Known rows, with every step that occurs:
U/F/K/E: [ 0.36  1.68  0.25  4.96  6.44 -0.44 -2.14 -0.03 -1.29 -1.38 -2.72  1.02
  1.27  1.85  2.11 -1.19  2.78  0.54 -1.53  2.67]
U/F/S: [ 0.72  2.66 -0.15  3.56  3.12 -0.86 -1.56 -0.38 -1.72 -3.00 -0.11  0.87
  1.08  2.63 -0.05 -2.22  3.01 -0.22 -2.12  1.47]
A/F/K/E: [ 1.32  1.96  0.40  2.84  3.30  0.46 -2.43 -1.08 -1.38 -0.14 -2.38  1.05
  0.33  0.95  1.67 -0.76  3.38  1.45  0.02  3.50]
E/S: [ 0.72  0.05 -1.84  0.41  3.65 -0.78 -0.38  0.05  0.85 -1.74 -0.57 -0.10
  1.88  2.11  1.93 -3.10  1.63 -1.74 -0.73  2.49]
S/E/F: [ 0.93 -0.33 -1.46  1.01  3.67 -1.95  0.01  0.31 -0.23  0.68 -0.19 -0.75
  2.24  1.33  2.59 -2.38  2.46 -0.68 -1.15  2.55]
K/E/S/F/A: [ 2.93  0.70 -0.61  0.94  2.96 -2.07 -1.12 -0.17  1.76 -1.10 -0.16  0.24
  1.54  1.78  4.31 -4.02  1.29 -0.35 -2.13  4.99]
K/E: [-0.07  0.36 -1.03  3.51  3.37 -1.69 -1.80 -1.23  0.18 -1.57 -1.90  0.20
 -0.35  2.18  1.83 -2.66  1.67 -1.02 -0.67  2.39]
J/U/F/S: [-0.18  4.84 -1.07  1.95  3.39 -0.51 -2.72 -0.49 -2.60 -3.03 -1.13  1.72
 -0.14  3.44 -0.73 -1.91  3.85 -0.75 -2.95  1.16]
K/E/S/F/G/P: [ 2.15 -2.88 -1.24  3.70  5.47 -1.89 -0.42  1.27  3.23 -1.10 -1.00 -0.59
  1.92  0.22  4.21 -4.19  2.15 -1.76 -1.11  5.36]
A/F: [ 1.97  1.77 -1.20  0.23  0.93  0.12 -1.24 -2.32 -1.76 -1.19 -0.05  0.40
  0.48  1.79 -0.18 -2.40  2.49  1.56 -0.90  1.58]
G/F/K/E/S: [ 0.40 -1.25 -1.21  1.94  5.77 -1.26 -1.49  0.97  0.28  0.03 -0.48 -0.20
  1.48 -0.29  4.28 -0.83  2.95 -1.98  1.52  4.11]
G/F: [ 1.25 -1.43 -2.79  0.35  2.18 -1.34 -0.94 -1.73 -1.48  0.07  2.06 -1.17
  0.64  0.60  1.38 -2.09  2.06 -0.34 -0.07  1.09]
K/E/S: [-0.40  0.20 -0.92  2.41  4.53 -1.96 -1.03  0.18  1.24 -2.43 -2.63  0.10
  0.61  2.14  2.85 -3.14  1.75 -2.36 -0.18  3.56]
U/F/S/E: [ 1.12  2.31  0.31  2.55  4.05 -1.46 -1.14  1.25 -1.56 -1.85 -0.16  0.97
  2.28  2.64  1.19 -2.82  4.33  0.54 -3.21  1.89]
U/F/A: [ 2.85  2.12 -1.21  1.74  1.89 -0.32 -1.57 -1.82 -1.33 -2.19  0.58  0.77
  2.37  2.95  0.43 -3.13  1.86  1.38 -4.35  1.55]
S/F/G/E: [ 2.50 -4.98 -2.28  1.72  4.09 -0.74 -1.11 -0.62  0.37  0.62  2.66 -0.28
  3.15 -0.81  2.35 -4.30  1.65  0.30 -1.96  3.26]
J/U/F/G: [ 0.68  2.20 -0.92  2.83  3.86  0.12 -2.54 -1.86 -2.13 -2.61 -0.17  1.29
  1.34  2.87 -0.35 -2.55  3.64  0.41 -3.49  1.33]
G/F/S/E: [ 1.65 -0.52 -1.31  0.72  2.13 -1.91 -0.97  0.60 -1.51  0.42  2.62 -0.20
  1.63  0.49  2.28 -2.29  4.19 -0.15 -1.02  2.21]
J/U/F/S/E: [ 0.11  4.60 -0.62  1.37  4.27 -1.32 -2.43  1.00 -2.54 -1.73 -1.15  2.03
  0.99  3.45  0.42 -2.65  5.11  0.03 -3.88  1.50]
J/U/F: [-0.26  3.63 -1.94  0.90  4.04 -0.45 -2.25 -1.41 -2.64 -2.22 -1.62  0.98
 -0.05  3.64 -0.71 -2.21  2.98 -0.04 -2.97  0.45]

Rows:
[ 1.82  3.08 -0.17  1.34  0.28  0.03 -1.68 -1.55 -1.77 -1.47  0.77  1.07
  0.10  1.47 -0.32 -1.97  3.48  0.81 -0.90  2.20]  A/F/S
[ 1.97 -1.71 -0.37  2.64  3.14 -1.16 -0.22 -0.28  0.18  0.60  1.25 -0.41
  3.35  0.60  2.73 -2.74  3.19 -0.31 -1.87  3.54]  S/E/F/G
[ 2.72  0.26 -0.07  1.96  0.47  1.04 -1.49 -3.00 -1.41 -1.21  1.06  0.64
  1.50  1.09  0.06 -2.41  3.35  1.97 -1.43  2.37]  A/F/G
[ 1.23  0.79 -0.48  1.95  2.57 -0.93 -1.50  0.88 -0.48 -0.32  0.35  0.89
  1.95  2.12  1.82 -2.86  3.79 -0.10 -2.43  2.33]  F/S/E
[ 1.59  0.88 -1.13  3.22  1.59 -2.08 -1.36 -1.94  0.91 -0.93 -0.85  0.00
  0.61  1.35  2.91 -2.49  0.96 -1.24 -1.43  4.06]  K/E/F/A
[ 2.00 -3.05 -1.95  1.45  2.08  0.35 -1.48 -1.87 -1.16 -0.64  1.72  0.75
  2.40 -0.68  0.11 -3.64  2.80  1.05 -1.21  2.53]  A/F/G/E
[ 1.73 -3.71 -2.50 -0.41  7.20 -0.34 -0.87  2.47  1.12  1.58  0.76  0.14
  4.08 -1.07  4.28 -2.93  1.50 -0.95 -0.49  4.22]  G/E/S/F/K
[ 1.25  0.13 -0.56  1.24  4.86 -2.69 -0.65  0.60  1.39 -1.09 -1.02 -0.47
  0.86  1.56  3.84 -3.28  1.61 -1.21 -0.12  4.61]  K/E/S/F
[ 0.90  1.91  0.36  1.79  4.53  0.17 -1.63  0.47 -0.26 -1.12 -2.47  1.30
  1.23  0.75  2.62 -1.34  3.34  0.00  0.75  4.59]  A/F/K/E/S
[ 2.76 -0.30 -0.95  0.01  5.62  0.35 -0.76  1.52  0.79  1.01  0.26 -0.06
  3.29  0.60  4.10 -1.75  2.09 -0.14 -0.78  4.09]  E/S/F/K
[ 3.93  0.40 -1.49 -1.18  2.18 -0.76 -0.49 -0.29  1.32 -0.45  1.63  0.03
  2.83  1.68  3.29 -4.07  1.32  0.19 -2.89  3.96]  E/S/F/A
[ 2.14 -0.16 -1.25 -0.71  4.16 -1.42 -0.08  0.42  0.65 -0.42  0.58 -0.59
  2.10  1.61  3.09 -3.34  1.38 -0.79 -1.04  3.20]  E/S/F
[ 1.83 -3.20 -2.71  4.26  3.40 -0.63 -0.32 -0.70  1.72 -0.16 -0.27 -1.02
  2.34 -0.19  1.83 -2.46  1.67 -2.02 -0.93  2.98]  E/F/G/P
[-0.22  0.41 -1.02  3.50  3.63 -2.66 -0.89 -1.21  0.39 -0.93 -1.77 -0.74
 -0.18  1.34  2.47 -1.87  1.20 -2.12  0.53  3.43]  K/E/F
[ 1.80  0.14 -0.10  3.40  5.41 -0.60 -1.80  0.04  0.05  1.17 -1.04  0.09
  1.11  0.87  3.93 -1.52  2.06  0.82 -0.66  4.09]  S/F/K/E
[ 0.53  0.05 -0.30  4.29  4.93  0.15 -2.42 -0.39  0.09  0.10 -2.45  0.80
  0.83  1.45  2.72 -0.89  2.35 -0.27 -0.53  3.05]  F/K/E
[-0.04 -3.28 -3.62  1.18  4.21 -2.05 -0.43 -0.31  0.27  0.39  0.31 -0.79
  1.97 -0.50  1.80 -2.77  0.47 -2.36  0.06  2.34]  G/E/F
[-0.36 -1.25 -2.64  0.93  6.34 -0.73 -1.82  0.67 -0.49 -2.79 -0.15  1.52
  2.86  1.16  0.78 -3.99  3.12 -2.19 -2.61  2.51]  J/U/F/G/E/S
